Each row was made from one small tree. The marks that hang from a mark follow it in brackets, in alphabetical order. Every link used is in the known rows. Write each row's tree.
Known rows:
lamuset[vevob[nitefa[tobo[mimepus] votipin[tulis[kofomu[tizupiv]]]]]]: [-0.86 -4.05  0.21 -2.14  4.15 -2.45 -6.93  3.33  0.98 -2.12  0.91  2.07
 -2.09  1.18  4.52 -3.39 -1.67  3.41 -2.32 -2.09 -1.38  1.72  0.12  3.19
  0.48 -1.52]
nitefa[tobo[fezi mimepus] vevob votipin[tulis[kofomu]]]: [-1.02 -3.19 -0.88 -0.73  7.11 -3.39 -8.79  6.98 -0.97 -2.64  0.78  6.01
 -8.77  1.84  2.97 -4.18  1.57  8.11 -1.83 -7.53 -6.54  3.47 -2.81  2.81
 -1.79 -5.32]
kofomu[tizupiv tulis[vevob[nitefa[tobo votipin]]]]: [ 2.10 -2.41  2.11 -2.49  1.07 -3.19 -5.67 -0.17  0.11 -2.64  1.91  1.25
  2.06  1.71  3.61 -3.03  1.10  3.36 -0.40  0.57  0.85  1.25  1.88  4.10
  0.30 -0.09]
kofomu[tizupiv tulis[votipin]]: [ 1.46 -1.06  2.31 -1.41  1.16 -2.53 -5.11 -3.15 -0.99 -1.77  2.00 -0.78
  3.00  1.12  3.87 -3.37  1.66  2.17 -0.26  2.34  1.19  0.78  1.32  2.77
 -0.59  0.75]
nitefa[tobo[fezi] vevob votipin]: [-0.72 -4.99 -1.24  0.16  4.39 -2.72 -7.55  6.79  0.80 -3.20 -0.09  6.35
 -5.22  1.31  2.50 -1.21  1.95  6.21 -1.35 -6.48 -5.45  2.98 -3.36  2.15
  0.94 -4.66]
votipin[nitefa tulis]: [-2.04 -1.10  0.25 -0.55  4.76 -3.16 -5.28 -1.06 -1.44 -2.36 -2.76  3.31
  0.18  0.26  4.26 -2.83 -2.53  1.90 -0.42 -1.74 -0.98 -0.93  2.48  1.64
 -2.03 -0.23]
lamuset[vevob votipin[tulis[kofomu]]]: [-1.82 -3.75 -0.32 -2.44  6.63 -1.14 -6.98 -1.52 -2.17 -2.29  0.83 -0.98
  1.82  2.18  8.33 -7.10 -2.03  2.35 -3.15 -1.70  1.11  0.56  0.61  1.03
 -0.66 -1.42]
kofomu[tizupiv]: [-1.00 -1.18  2.64 -0.52  0.60 -2.24 -2.33 -2.43  1.00  0.21  0.70 -1.27
  0.34 -1.54  3.50 -1.44 -0.52  0.87 -0.44  2.91  1.14  2.41 -0.32  1.28
  0.49  0.51]
tulis[kofomu[tizupiv] votipin[nitefa]]: [ 0.50 -0.98  2.98 -0.83  1.93 -3.59 -7.30 -1.32  0.13  0.00  3.60 -1.87
 -1.42  1.05  5.73 -4.42 -0.86  3.14 -2.73  1.88 -2.02  1.98  1.96  3.34
 -1.08 -0.29]
zazono[vefaz[lamuset[votipin[nitefa]]]]: [-1.60 -3.62  2.38  2.88  1.42 -2.23 -4.83  0.45 -2.38 -0.77 -3.61 -2.86
  3.70  0.59  2.53 -4.08 -1.51  1.67 -2.87 -2.49  0.60  0.05  0.05  1.37
 -0.78  2.99]
vefaz[lamuset tulis[vevob votipin[nitefa]]]: [-2.38 -5.73  1.59  0.04  1.57 -1.77 -8.70  0.81 -2.93 -5.06 -1.41 -3.70
  4.79  3.39  4.01 -5.71  0.73  5.26 -5.55 -2.31 -2.74 -3.27  3.01  2.35
 -0.66  3.50]
vefaz[tulis[kofomu]]: [-1.08 -0.49  4.18 -0.08  0.38 -1.59 -4.50 -2.16 -0.82 -1.49  0.50 -2.12
 -0.73  0.41  3.00 -5.55  0.89  3.46 -1.74  0.50  0.22  0.86  0.39  3.28
 -2.25  1.80]
vevob[nitefa]: [-1.33 -2.77  1.52 -0.65  0.78 -2.04 -4.19  1.29  0.58 -2.57 -2.07  3.18
  0.08 -0.76  1.29  0.65 -1.40  1.15 -0.86 -0.81 -0.08 -0.58  1.78  2.41
  1.00  1.55]
tulis[kofomu[tizupiv] vevob votipin[nitefa[tobo[mimepus]]]]: [ 1.45 -3.85  1.50 -1.42  2.39 -3.56 -9.02  1.99 -0.91 -1.71  4.87 -0.87
 -1.84  2.14  5.77 -5.48  0.10  5.62 -3.77  0.28 -4.17  2.30  3.88  3.86
  0.01 -0.34]
tobo[fezi mimepus nitefa[vevob votipin[tulis]]]: [ 0.22 -2.95 -4.15 -0.91  6.17 -2.74 -8.59  6.87 -4.72 -3.75 -1.68  5.96
 -7.27  1.53 -0.54 -0.01  1.26  6.64 -0.82 -8.41 -4.55  1.21 -3.85  3.49
 -4.19 -3.41]
tulis[kofomu[tizupiv]]: [-0.27 -0.02  4.89 -1.05  0.55 -2.15 -3.19 -3.33  1.19  1.52  2.67 -2.38
 -2.39 -0.92  4.43 -3.90 -0.46  1.77 -1.32  2.46  0.85  3.50 -0.29  2.34
 -1.37  0.56]
lamuset[vevob[nitefa[tobo[mimepus]]] votipin[tulis[kofomu]]]: [-1.50 -5.04 -0.72 -2.72  6.82 -2.34 -8.39  3.48 -1.60 -2.75  0.78  0.93
 -1.27  2.19  6.34 -6.05 -2.02  3.31 -3.39 -3.22 -0.68  0.57  1.52  2.62
  0.10 -0.67]
vevob[nitefa[tobo[fezi mimepus] votipin[tulis[kofomu[tizupiv]]]]]: [-0.59 -1.99  0.78 -1.03  4.23 -4.67 -6.72  5.90  0.21 -1.57  0.20  4.40
 -6.94  0.04  1.66 -1.35 -0.15  4.73 -1.70 -3.09 -3.63  1.24 -0.13  3.82
  0.19 -1.05]
vefaz[lamuset tulis[kofomu[tizupiv] votipin[nitefa]]]: [-2.02 -2.68  4.69 -0.22  1.12 -2.89 -8.07 -0.64 -1.14 -1.49  0.75 -6.63
  1.10  2.61  4.49 -7.14  0.44  4.71 -5.46 -0.09 -1.85 -0.92  1.24  3.43
 -2.47  3.44]
vevob[nitefa[tobo[mimepus] votipin[tulis[kofomu[tizupiv]]]]]: [-1.16 -1.55  1.65 -1.13  3.95 -4.33 -6.62  4.61  0.94 -1.49  0.30  3.81
 -5.50  0.44  2.13 -1.93 -1.12  4.25 -1.52 -2.62 -3.02  1.36  0.10  3.43
  0.52 -1.50]
kofomu[tulis[vevob votipin]]: [ 1.43 -3.76  0.50 -1.31  1.70 -1.01 -6.43 -2.00 -3.06 -5.01  0.57  2.27
  4.82  2.48  3.52 -3.40  2.05  3.24 -1.02 -1.12 -0.28 -1.43  3.33  2.19
 -0.02  1.17]
nitefa[tobo vevob votipin]: [-1.50 -4.38  0.02 -0.05  3.97 -2.30 -7.32  4.93  1.81 -3.09  0.03  5.55
 -3.14  1.97  3.17 -2.04  0.57  5.59 -1.10 -5.77 -4.49  3.12 -3.02  1.53
  1.47 -5.35]
vefaz[lamuset[vevob votipin] tulis]: [-3.43 -6.53  1.72 -0.74  2.84 -0.83 -7.40  0.46 -2.38 -3.60 -1.78 -5.59
  4.38  2.69  5.02 -6.59  0.21  3.20 -5.28 -2.52  0.17 -2.03 -0.02  1.70
 -0.61  3.51]
zazono[vefaz]: [-0.50 -1.03  2.29  3.17  0.24 -1.51 -2.49 -1.08 -1.54 -0.55 -2.68 -0.11
  2.56 -0.88  1.40 -3.03 -0.99  1.49 -0.53 -0.58  1.34  1.59 -0.12  1.46
 -0.73  1.53]

Which tree is each row?
[-0.93 -0.84 -1.51 -1.02  5.05 -1.91 -7.48  1.51 -1.54 -3.37 -1.42  4.46
 -1.23  3.11  2.44 -1.87 -1.27  4.96 -0.69 -6.11 -1.32  0.98 -3.49  1.82
 -2.86 -5.31]
tobo[nitefa[vevob votipin[tulis]]]
[-0.76 -4.43 -0.34  0.79  2.52 -2.84 -6.98  2.53 -0.83 -3.01 -0.24  2.81
 -0.14  0.66  2.88 -1.14  0.10  2.56 -1.70 -1.48 -3.78 -0.51  2.22  1.59
  1.55  0.81]
tulis[votipin[nitefa[tobo]]]
[-0.28 -2.58 -0.16 -0.62  6.10 -4.35 -7.11  5.33 -1.52 -1.47  1.99  3.87
 -8.33  0.63  3.24 -3.90  1.66  6.68 -2.04 -4.18 -5.42  2.54 -1.40  2.61
 -0.31 -2.53]
nitefa[tobo[fezi mimepus] votipin[tulis[kofomu[tizupiv] vevob]]]
[-2.35 -3.80  4.48 -1.12  2.16 -2.91 -8.41  0.14 -1.23 -1.35  0.29 -7.01
  1.05  2.90  5.52 -7.91 -0.13  4.61 -5.24 -1.52 -0.67  0.15  0.21  3.72
 -2.83  2.36]
vefaz[lamuset[votipin[nitefa[vevob]]] tulis[kofomu[tizupiv]]]
[-2.17 -1.74 -0.46 -1.08  5.39 -2.62 -6.80 -0.03 -1.05 -3.36 -2.68  4.20
  0.60  1.54  4.83 -3.67 -2.65  3.57 -0.67 -3.47 -1.67  0.08  2.04  2.03
 -2.89 -2.61]
votipin[nitefa[vevob] tulis]
[ 0.45 -2.96  1.76 -1.09  2.10 -1.15 -7.44 -1.84 -1.92 -2.96  3.62 -0.45
  1.25  2.40  6.06 -5.61  0.32  4.98 -3.93 -0.10 -2.32  0.55  3.36  1.77
  0.10 -0.42]
tulis[kofomu vevob votipin]
[-0.72 -5.88 -1.81  0.07  4.79 -2.88 -8.14  8.65 -0.38 -3.31 -0.17  6.61
 -7.35  0.84  1.07 -0.71  2.38  6.74 -1.22 -7.40 -6.80  3.29 -3.21  2.70
  0.51 -4.01]
nitefa[tobo[fezi mimepus] vevob votipin]
[-0.27 -1.79  2.50 -0.47  1.25 -1.46 -7.29 -1.57 -2.37 -3.65  2.27 -2.23
  1.75  2.59  4.77 -7.13  1.30  5.78 -3.65  0.26 -1.50 -0.20  2.67  3.23
 -1.25  0.74]
vefaz[tulis[kofomu vevob votipin]]
[-1.46 -3.09  0.54 -1.68  5.76 -2.67 -7.02  1.24 -2.81 -2.52  0.67  0.77
 -1.36  1.55  5.40 -5.58 -0.92  3.83 -2.73 -2.49 -1.12  0.31  2.01  1.62
 -0.11 -0.43]
lamuset[votipin[tulis[kofomu vevob[nitefa[tobo[mimepus]]]]]]
[ 0.86 -3.95  1.72 -1.73  2.24 -2.87 -7.35  3.87 -0.43 -2.42  2.39  2.76
 -4.43  1.19  3.30 -3.18  0.36  5.53 -3.02 -2.96 -3.38  1.72  1.91  4.10
  0.24 -0.32]
tulis[kofomu vevob[nitefa[tobo[fezi mimepus] votipin]]]
[-1.43 -0.02  2.10 -1.55  4.42 -1.45 -4.64 -3.76 -1.84 -1.99  0.57  0.92
  0.14  1.17  5.85 -6.39 -1.22  3.94 -2.09 -0.72  0.06  0.49  2.24  0.86
 -2.25 -0.96]
votipin[tulis[kofomu vevob]]
[-0.27 -5.37 -0.27  0.62  1.88 -3.52 -5.14  4.82 -0.07 -1.82 -1.84  4.41
 -3.61 -1.25  1.08  0.68  0.55  1.68 -0.27 -2.71 -3.35  0.62  1.20  2.82
  0.49  2.39]
votipin[nitefa[tobo[fezi]]]
[ 2.01 -1.88  2.15 -2.71  0.94 -2.92 -5.56 -1.64 -0.29 -2.79  1.66  0.73
  3.26  1.71  4.09 -2.95  0.59  3.06 -0.43  1.08  1.55  0.92  2.07  4.09
 -0.14 -0.30]
kofomu[tizupiv tulis[vevob[nitefa[votipin]]]]
[-1.20 -2.46 -0.09 -0.51  4.21 -4.06 -6.27  5.29  0.38 -2.77 -1.36  5.90
 -4.36  0.28  1.76 -0.49 -0.30  3.94 -1.46 -3.70 -3.08 -0.22  0.00  2.76
  1.12 -1.12]
vevob[nitefa[tobo[fezi] votipin[tulis]]]
[-1.31 -0.09  2.00 -2.00  4.33 -1.95 -5.33 -2.39 -1.41 -2.42  0.32  1.69
 -0.09  1.39  5.40 -5.78 -1.84  4.15 -2.33 -1.02 -0.02  0.01  3.05  1.80
 -2.06 -0.87]
votipin[tulis[kofomu vevob[nitefa]]]
[ 1.18 -4.41  0.21 -0.85  2.39 -2.19 -7.59  1.65 -2.26 -4.29 -0.34  3.74
  1.01  2.04  1.79 -2.37  2.04  3.30 -0.15 -3.08 -2.28 -0.40  2.35  3.44
 -0.92  1.03]
kofomu[tulis[votipin[nitefa[tobo[mimepus] vevob]]]]
[ 1.81 -4.18  0.87 -1.36  2.58 -3.79 -9.13  2.89 -1.39 -1.79  4.84 -0.49
 -2.86  1.86  5.42 -5.08  0.76  5.95 -3.92 -0.05 -4.65  2.25  3.71  4.15
 -0.19  0.01]
tulis[kofomu[tizupiv] vevob votipin[nitefa[tobo[fezi mimepus]]]]
[ 1.60 -3.46  1.41 -1.86  2.20 -3.33 -8.69  3.45 -0.88 -2.09  4.98 -0.19
 -2.94  1.85  4.60 -4.74  0.78  6.30 -4.42  0.22 -3.78  1.89  3.71  4.18
  0.52  0.03]
tulis[kofomu[tizupiv] vevob[nitefa[tobo[fezi mimepus]]] votipin]
[ 2.67 -3.56  0.51 -2.25  1.65 -3.23 -7.19  1.77 -1.97 -3.47  2.60  1.12
  1.13  1.80  2.86 -3.05  2.47  4.45 -1.36  0.45 -1.08  0.52  3.28  4.40
  0.11  1.26]
kofomu[tizupiv tulis[vevob[nitefa[tobo[fezi mimepus]]] votipin]]
[-1.36 -4.54 -0.94 -2.48  6.86 -2.28 -8.41  0.00 -2.10 -2.56  0.28 -0.19
  1.59  2.48  8.54 -6.55 -2.94  2.27 -2.97 -2.41  0.14  0.22  1.71  2.24
 -1.12 -1.36]
lamuset[vevob votipin[nitefa tulis[kofomu]]]
[-2.85 -7.44  1.05 -0.91  3.01 -1.81 -8.32  4.18 -2.04 -3.91 -1.92 -3.93
  1.97  2.58  3.79 -5.64  0.78  4.00 -5.66 -3.62 -1.03 -2.19  0.37  2.90
 -0.16  4.11]
vefaz[lamuset[vevob[nitefa[tobo[fezi]]] votipin] tulis]
[-3.42 -4.53  2.41 -1.00  4.21 -1.44 -6.01 -1.41 -2.36 -2.02 -1.46 -3.16
  2.14  1.79  5.48 -5.35 -0.83  2.63 -4.60 -2.73 -0.35 -1.44  0.71 -0.22
 -0.57  2.26]
vefaz[lamuset[votipin[tulis[kofomu vevob]]]]
[-0.11  0.53  4.05  2.99 -0.17 -1.88 -3.74 -1.47 -1.88 -0.38 -1.25 -2.76
  1.68  0.27  1.91 -6.45 -0.25  3.41 -1.53 -0.09  1.44  1.84  0.00  3.33
 -2.72  1.86]
zazono[vefaz[tulis[kofomu]]]
[ 2.29 -3.28  1.10 -2.28  1.46 -3.02 -7.10  0.85 -1.45 -3.46  2.64  0.73
  2.14  2.12  3.17 -3.46  1.78  4.12 -1.25  0.83 -0.62  0.58  3.48  4.08
  0.37  0.94]
kofomu[tizupiv tulis[vevob[nitefa[tobo[mimepus]]] votipin]]
[-0.78 -4.54  1.70  2.90  1.45 -2.72 -6.57  3.16 -3.61 -2.36 -2.78 -3.51
  3.15  1.79  2.29 -6.46  0.45  4.60 -4.09 -3.29 -0.68 -0.32  0.95  3.05
 -1.33  3.63]
zazono[vefaz[lamuset[votipin[nitefa[tobo[fezi]]]] tulis[vevob]]]
[-1.34 -2.75  0.65 -1.58  6.15 -3.75 -8.00  1.72 -1.06 -1.48  0.75  0.69
 -1.79  1.98  6.57 -6.00 -1.64  3.77 -2.14 -2.58 -1.50  1.89  0.95  2.36
 -1.23 -2.26]
lamuset[votipin[nitefa[tobo vevob] tulis[kofomu[tizupiv]]]]
[-1.37 -1.04  4.99  3.02 -0.21 -1.72 -4.36 -1.15 -2.02 -0.30 -2.28 -5.14
  2.55  0.97  1.92 -7.02 -0.25  3.56 -3.38 -1.28  1.05  0.70 -0.31  2.71
 -3.06  3.65]
zazono[vefaz[lamuset tulis[kofomu]]]
[ 0.47 -6.83 -2.40 -0.10  3.08 -2.66 -8.68  4.69 -2.96 -5.01  0.71  3.56
  0.10  1.58  3.27 -1.75  1.07  4.90 -2.91 -2.75 -5.42 -0.79  4.16  2.37
  1.75  0.79]
tulis[vevob votipin[nitefa[tobo[fezi mimepus]]]]
